Each row comes from the steps of one path. Every step used is in the known rows, and no mark comes twice. Write the path behind each row, first mark first.
(in the rows, 100 means zero)
Known rows:
S > A: 102, 84, 112, 101, 46, 96, 98, 109, 75, 91, 85, 114, 97, 74, 68, 87, 80, 67, 83, 67, 78, 123, 75, 92, 109
H > Y > F > S > A > Z: 109, 115, 132, 119, 156, 82, 111, 75, 76, 83, 51, 122, 77, 92, 122, 79, 61, 95, 105, 103, 74, 123, 104, 103, 49
H > D: 98, 76, 92, 101, 38, 121, 60, 118, 96, 98, 67, 102, 115, 84, 96, 119, 75, 43, 81, 98, 62, 113, 113, 113, 111
A > S > F: 109, 57, 115, 88, 102, 107, 100, 112, 80, 61, 88, 143, 100, 78, 81, 78, 116, 91, 119, 123, 112, 75, 120, 118, 131
D > H > Y > M > F: 84, 101, 59, 82, 99, 107, 118, 55, 115, 130, 83, 62, 125, 87, 108, 148, 92, 96, 112, 96, 97, 95, 75, 128, 72
F > S > A: 112, 98, 113, 102, 94, 106, 71, 110, 62, 55, 118, 103, 94, 90, 83, 79, 101, 81, 78, 75, 63, 137, 77, 80, 105
F > E: 84, 108, 85, 99, 79, 128, 74, 141, 130, 92, 111, 116, 106, 91, 103, 86, 107, 87, 90, 108, 103, 84, 93, 68, 100
Y > M: 106, 134, 81, 111, 45, 90, 97, 81, 106, 118, 98, 103, 102, 80, 67, 97, 100, 81, 93, 87, 97, 108, 95, 90, 123
A > S > F > M: 110, 55, 115, 117, 141, 96, 107, 134, 98, 76, 93, 124, 90, 105, 80, 64, 146, 116, 132, 120, 102, 86, 121, 103, 125
Z > A > S > F > E: 97, 53, 90, 78, 127, 123, 87, 128, 107, 63, 108, 173, 121, 88, 106, 26, 127, 109, 70, 138, 125, 76, 116, 53, 121
H > Y > M > F > S > A: 108, 85, 97, 122, 157, 98, 105, 56, 78, 85, 86, 77, 107, 95, 91, 101, 67, 123, 87, 58, 68, 140, 78, 89, 82
S > A > Z: 109, 92, 127, 95, 33, 90, 113, 96, 70, 106, 62, 133, 79, 74, 90, 76, 67, 69, 105, 82, 78, 99, 94, 106, 117
F > A > S: 118, 102, 96, 85, 97, 124, 85, 142, 81, 108, 114, 137, 123, 97, 101, 83, 114, 107, 107, 115, 109, 78, 84, 102, 131
D > H: 88, 111, 76, 64, 34, 110, 87, 104, 102, 101, 114, 88, 115, 87, 101, 126, 126, 55, 104, 108, 93, 88, 76, 119, 101
Y > M > F > A: 103, 142, 82, 98, 101, 96, 91, 112, 117, 136, 105, 87, 106, 123, 101, 106, 81, 149, 98, 66, 109, 102, 99, 73, 108
M > Y > F > E: 76, 134, 108, 97, 136, 85, 116, 129, 147, 108, 130, 115, 98, 130, 124, 104, 97, 97, 87, 118, 146, 89, 100, 67, 75
F > M > Y: 103, 86, 93, 110, 86, 95, 112, 119, 121, 127, 134, 79, 101, 124, 78, 105, 122, 108, 101, 102, 107, 104, 82, 110, 126
Y > M > F > S: 116, 131, 89, 99, 117, 98, 78, 80, 99, 99, 137, 64, 109, 117, 94, 110, 105, 127, 102, 76, 85, 106, 114, 81, 107
S > F: 96, 72, 101, 94, 71, 94, 84, 106, 103, 62, 80, 114, 86, 81, 75, 91, 101, 88, 97, 99, 96, 100, 119, 101, 110
F > M > Y > H: 93, 118, 113, 124, 98, 97, 119, 106, 113, 119, 154, 61, 85, 120, 102, 122, 142, 112, 103, 113, 133, 91, 105, 104, 111
Z > A > S: 120, 61, 82, 75, 46, 125, 85, 99, 86, 123, 117, 150, 143, 64, 78, 61, 126, 77, 75, 136, 100, 83, 98, 103, 138
H > Y > F > A: 95, 129, 84, 114, 139, 102, 85, 120, 129, 125, 60, 111, 106, 92, 117, 105, 73, 113, 96, 108, 110, 113, 86, 96, 52
Z > A > S > F: 113, 39, 91, 76, 80, 110, 86, 96, 83, 78, 97, 163, 122, 71, 76, 47, 123, 92, 80, 132, 108, 90, 121, 98, 134

Which path is each row?
94, 112, 94, 145, 145, 91, 109, 112, 146, 132, 62, 88, 99, 99, 91, 102, 109, 106, 116, 113, 92, 113, 106, 107, 49 => H > Y > F > M
91, 117, 114, 95, 59, 106, 111, 81, 96, 110, 150, 79, 93, 90, 105, 135, 117, 84, 89, 117, 139, 82, 100, 118, 114 => M > Y > H
96, 83, 72, 109, 97, 106, 111, 58, 122, 138, 72, 76, 118, 78, 83, 127, 64, 115, 106, 85, 91, 100, 101, 118, 90 => H > Y > M > F
94, 123, 109, 97, 94, 72, 122, 99, 126, 122, 120, 100, 102, 114, 97, 122, 92, 79, 92, 110, 129, 101, 103, 107, 88 => M > Y > F
98, 118, 89, 99, 71, 91, 102, 81, 115, 127, 105, 75, 108, 99, 79, 117, 86, 110, 105, 76, 101, 97, 111, 94, 110 => Y > M > F
87, 115, 51, 93, 72, 109, 110, 53, 109, 118, 74, 84, 118, 67, 95, 129, 104, 65, 101, 109, 94, 107, 56, 121, 81 => D > H > Y > M
103, 109, 88, 79, 86, 115, 72, 136, 114, 122, 108, 83, 113, 119, 109, 114, 81, 139, 101, 80, 98, 89, 100, 94, 104 => M > F > A
105, 105, 110, 84, 86, 96, 87, 125, 98, 84, 60, 136, 72, 106, 122, 65, 80, 130, 112, 103, 107, 80, 124, 93, 117 => S > F > A > Z
98, 78, 139, 119, 169, 89, 142, 107, 86, 72, 147, 101, 75, 125, 109, 95, 161, 131, 126, 133, 158, 70, 131, 109, 124 => A > S > F > M > Y > H
83, 73, 126, 135, 144, 95, 110, 109, 105, 66, 103, 77, 66, 134, 123, 122, 116, 99, 93, 112, 116, 111, 148, 102, 100 => S > F > M > Y > H > D
88, 101, 118, 136, 107, 108, 102, 110, 105, 111, 123, 67, 89, 131, 117, 138, 120, 80, 90, 111, 109, 106, 123, 108, 103 => F > M > Y > H > D
120, 104, 131, 95, 84, 97, 88, 95, 53, 70, 96, 124, 80, 97, 104, 67, 82, 90, 99, 86, 63, 111, 96, 93, 113 => F > S > A > Z
87, 78, 59, 77, 62, 130, 90, 86, 108, 106, 76, 85, 123, 64, 104, 136, 101, 58, 101, 123, 86, 94, 61, 143, 79 => D > H > Y
87, 124, 53, 79, 131, 114, 105, 86, 114, 134, 84, 67, 121, 112, 131, 135, 83, 135, 106, 89, 110, 102, 61, 102, 73 => D > H > Y > M > F > A
104, 108, 98, 83, 144, 95, 128, 43, 68, 91, 75, 79, 93, 111, 136, 105, 72, 113, 113, 83, 73, 111, 74, 112, 73 => D > H > Y > M > F > S > A > Z
110, 130, 148, 100, 138, 59, 127, 85, 70, 85, 114, 121, 72, 135, 128, 82, 74, 100, 100, 94, 106, 115, 105, 92, 88 => M > Y > F > S > A > Z
117, 90, 137, 88, 104, 97, 94, 96, 59, 81, 103, 97, 88, 114, 116, 85, 71, 117, 107, 71, 67, 94, 115, 100, 104 => M > F > S > A > Z
117, 128, 128, 101, 114, 75, 112, 70, 62, 95, 102, 99, 78, 121, 109, 77, 67, 127, 108, 58, 77, 114, 112, 80, 111 => Y > M > F > S > A > Z
88, 96, 126, 123, 134, 83, 123, 100, 111, 78, 134, 74, 60, 123, 100, 107, 142, 128, 106, 112, 141, 93, 129, 93, 110 => S > F > M > Y > H
80, 120, 81, 114, 147, 90, 115, 108, 144, 127, 70, 76, 103, 108, 113, 123, 130, 83, 121, 129, 99, 109, 83, 116, 30 => D > H > Y > F > M
111, 95, 99, 84, 103, 118, 59, 109, 98, 82, 141, 69, 113, 115, 102, 112, 106, 118, 102, 87, 75, 95, 118, 107, 101 => M > F > S
